Known rows, with every step that occurs
z-m: -.11	.11	.02	.01	.32	-.26	-.38	-.29	-.07	.05	.32	-.03	-.28	-.06	.14	.00	-.15	-.04	.13	-.21	.11	-.06	.20
g-d-m-r: -.37	.07	-.32	.11	.18	-.16	-.28	-.18	.13	.06	-.15	-.32	-.41	-.17	.22	.01	.08	.15	.03	-.10	.13	-.30	.16
m-r: -.37	.20	-.07	.09	.21	-.12	-.34	-.18	-.04	.10	-.03	-.19	-.22	-.04	.21	.26	-.19	.07	.00	-.28	.15	-.07	.09
r-m-a-z: -.14	-.16	-.02	-.11	.10	-.17	-.08	-.13	-.19	.32	-.22	.19	-.15	-.23	.16	.01	.04	.28	.07	-.43	.09	-.14	-.05
a-m-r-c: -.21	.32	-.06	-.29	.12	.04	-.33	-.14	-.03	.01	.01	-.10	-.30	-.12	.14	.35	-.01	.24	-.01	-.04	.18	-.11	-.03
z-d-m: -.32	.03	-.09	.14	.30	-.16	-.48	-.08	.05	.10	-.03	.07	-.27	-.14	.01	.01	.16	-.12	.24	.07	.16	-.24	.13
c-r-g: -.14	.13	.12	.14	.33	-.19	-.31	-.27	-.12	.14	-.26	.17	-.21	-.09	.20	.23	-.07	.08	.08	-.05	.15	-.08	.11
c-r-m-a-z-d: .03	-.14	.04	.03	.28	-.15	-.24	-.11	-.15	.32	-.53	.31	-.17	-.12	.16	.22	.18	.18	.06	-.06	.15	-.38	-.27
c-r-m: -.14	.03	.04	-.06	.27	-.10	-.41	-.27	-.08	.15	-.22	.06	-.24	-.09	.20	.28	.06	.26	.00	.02	.18	-.33	.08
z-a-m-r: -.25	.32	-.18	-.31	.30	-.01	-.34	.04	-.06	.12	-.02	-.13	-.34	-.23	.19	.32	.01	.06	-.07	-.38	.14	-.09	.16
g-d-z: -.31	-.05	-.17	-.16	.28	-.10	-.23	-.26	-.05	.17	.01	-.25	-.26	-.05	.22	-.12	.05	.09	.10	-.25	-.07	-.35	.04
g-d: -.20	.11	.01	.01	.20	-.23	-.27	-.48	-.06	.16	-.02	-.26	-.30	-.10	.22	-.01	-.16	.09	.16	-.30	.09	-.29	.17
a-z-d: -.15	.01	.18	.05	.21	-.10	-.38	-.19	-.09	.21	-.09	.05	-.17	-.06	.01	.04	-.18	-.07	.25	-.18	.15	-.29	-.10
r-m: -.21	.03	.00	-.10	.23	-.16	-.34	-.35	-.11	.16	-.04	-.05	-.24	-.14	.11	.13	.03	.22	.08	-.07	.18	-.14	.17
r-m-a-z-d: -.03	-.09	.06	-.03	.24	-.19	-.17	-.16	-.17	.33	-.37	.22	-.11	-.19	.06	.09	.12	.17	.17	-.18	.14	-.21	-.15
r-g-d-z-a-m: -.13	.10	-.23	-.50	.44	-.03	-.16	-.11	-.14	.19	-.13	-.04	-.36	-.35	.11	-.08	.35	.14	.14	-.16	-.07	-.22	.20
r-g-d: -.14	.16	.02	.09	.28	-.28	-.19	-.55	-.14	.16	-.18	-.14	-.28	-.19	.15	.02	-.08	.13	.19	-.11	.12	-.12	.22
a-z-m-r-c: -.09	.11	-.02	-.09	.20	-.06	-.23	-.15	.04	.02	.09	-.05	-.22	-.05	.04	.19	-.13	.12	-.05	-.09	.21	-.11	-.24
c-r-m-a-z: -.08	-.16	-.01	-.06	.16	-.15	-.14	-.07	-.14	.29	-.41	.25	-.16	-.18	.26	.15	.07	.33	.00	-.34	.11	-.28	-.17
a-z: -.25	-.03	.12	-.03	.12	-.08	-.29	-.16	-.11	.20	.05	.00	-.16	-.11	.10	-.05	-.24	.06	.16	-.47	.12	-.20	.00
c-r-g-d: -.04	.11	.06	.14	.31	-.26	-.26	-.47	-.12	.15	-.37	-.04	-.30	-.13	.27	.17	-.05	.15	.11	-.02	.13	-.29	.13
m-a-z: -.25	-.11	.06	.01	.10	-.19	-.12	-.07	-.17	.29	-.09	.15	-.11	-.16	.19	-.02	-.19	.07	.10	-.71	.06	-.08	-.06

Rows
-.30	.22	-.31	-.43	.46	.08	-.17	.17	-.10	.12	-.14	-.02	-.30	-.26	.12	.20	.30	.09	-.03	-.14	-.01	.02	.07 -> d-z-a-m-r-g
-.23	.29	-.07	-.12	.13	-.05	-.37	-.04	-.13	.05	.02	-.15	-.36	-.10	.29	.25	-.15	.15	.05	-.25	.16	-.09	.15 -> a-m-r
-.22	.04	-.15	.10	.24	-.23	-.18	-.36	.01	.12	-.16	-.02	-.35	-.29	.12	-.14	.18	.12	.22	.03	.12	-.17	.30 -> r-g-d-m
-.20	.26	-.07	.12	.27	-.23	-.16	-.45	-.10	.12	-.30	-.26	-.30	-.15	.20	.20	-.07	.19	.06	-.05	.17	-.12	.11 -> m-r-g-d
-.29	.04	-.13	.00	.17	.05	-.35	.00	.17	.06	-.22	.03	-.19	-.13	-.08	.18	.19	.08	.07	.23	.25	-.34	-.31 -> a-z-d-m-r-c
-.06	-.01	-.26	-.07	.44	-.32	.05	-.26	-.14	.22	-.08	.07	-.27	-.14	.26	-.17	.22	.10	.12	-.20	-.12	-.02	.07 -> r-g-d-z-m-a
-.16	.36	-.06	-.08	.18	-.13	-.25	-.11	-.18	.05	-.16	-.01	-.36	-.18	.22	.27	-.05	.17	.09	-.07	.18	.10	.22 -> a-m-r-g
-.22	-.09	-.24	-.11	.38	-.21	-.14	.02	-.09	.18	.20	.10	-.19	-.03	.24	-.10	.09	-.01	.05	-.40	-.11	.02	.01 -> d-z-m-a
-.12	.09	-.05	.03	.21	-.14	-.26	-.08	-.06	.07	.09	-.11	-.28	-.05	.17	.06	-.21	.04	.02	-.32	.12	-.11	-.04 -> a-z-m-r
-.22	-.04	-.12	-.17	.36	-.13	-.32	-.07	-.05	.09	.34	-.03	-.26	.02	.13	-.12	.04	-.04	.07	-.17	-.04	-.10	.07 -> d-z-m
-.37	.23	-.05	-.06	.20	-.02	-.30	-.27	.05	.06	-.03	-.15	-.15	-.06	.07	.39	-.09	.15	-.08	-.03	.23	-.09	-.12 -> m-r-c
-.42	.14	-.24	.16	.23	-.14	-.23	-.03	.03	.06	-.18	.01	-.29	-.21	.11	.13	.12	.08	.05	.08	.18	.05	.18 -> d-m-r-g
-.11	-.11	-.28	-.11	.38	-.27	-.06	-.20	-.07	.19	.10	-.07	-.30	-.08	.29	-.18	.15	.08	.08	-.40	-.14	-.17	.04 -> g-d-z-m-a
-.31	.26	-.04	.14	.28	-.16	-.24	-.23	-.09	.12	-.17	-.09	-.22	-.13	.16	.31	-.13	.06	.01	-.06	.18	.11	.12 -> m-r-g
-.38	.15	-.32	-.51	.41	.13	-.30	.27	-.04	.15	.03	-.16	-.33	-.19	.16	.18	.21	.06	-.08	-.34	-.03	-.15	.03 -> d-z-a-m-r
-.35	.10	-.33	-.02	.17	-.05	-.26	-.27	.20	.02	-.16	-.25	-.34	-.18	.10	.14	.19	.24	-.02	.13	.18	-.34	-.03 -> g-d-m-r-c
-.14	-.05	-.25	.20	.29	-.32	-.08	-.22	-.02	.19	-.47	.20	-.34	-.25	.31	.01	.29	.17	.09	-.10	.07	-.17	.14 -> c-r-g-d-m-a
-.16	.12	-.30	-.25	.36	-.05	-.20	-.27	.11	.00	.07	-.30	-.30	.01	.12	.08	.18	.16	-.10	.14	.01	-.29	-.19 -> g-d-z-m-r-c
-.15	-.16	-.18	.11	.13	-.25	.06	-.15	-.08	.26	-.36	.19	-.28	-.36	.17	-.27	.21	.18	.22	-.33	.04	-.13	.06 -> r-g-d-m-a-z
-.21	-.01	-.08	-.07	.21	-.25	-.15	-.25	-.16	.27	-.15	.11	-.18	-.21	.19	.17	.10	.28	.03	-.31	.12	-.02	.11 -> r-m-a
-.08	.38	-.10	-.08	.18	-.18	-.17	-.31	-.15	.06	-.28	-.20	-.45	-.24	.29	.17	.00	.23	.11	-.04	.15	-.13	.22 -> a-m-r-g-d
-.20	.17	-.06	-.36	.34	-.05	-.36	-.08	-.13	.16	.11	.01	-.31	-.27	.13	.11	.03	.00	.10	-.44	.09	-.12	.27 -> z-a-m
-.15	-.04	-.06	-.02	.27	-.21	-.20	-.18	-.12	.25	-.34	.19	-.18	-.14	.33	.29	.12	.28	-.05	-.21	.13	-.18	.00 -> c-r-m-a
-.25	.15	-.23	-.03	.44	-.13	-.18	-.05	-.08	.05	.04	-.04	-.25	-.04	.13	.11	.09	.04	.00	.06	.01	.10	.04 -> d-z-m-r-g
-.16	.03	-.10	-.04	.38	-.12	-.19	-.28	-.09	.17	-.34	-.05	-.29	-.09	.26	.02	.16	.14	.07	.06	-.03	-.38	-.01 -> c-r-g-d-z
-.31	-.03	-.20	.05	.19	-.22	-.30	-.27	.09	.11	-.02	-.16	-.38	-.21	.17	-.16	.12	.08	.17	-.16	.09	-.34	.24 -> g-d-m
-.30	-.04	-.17	.15	.29	-.24	-.28	-.02	.01	.21	-.12	.25	-.21	-.16	.12	.02	.21	-.07	.20	-.17	.11	-.08	.06 -> z-d-m-a
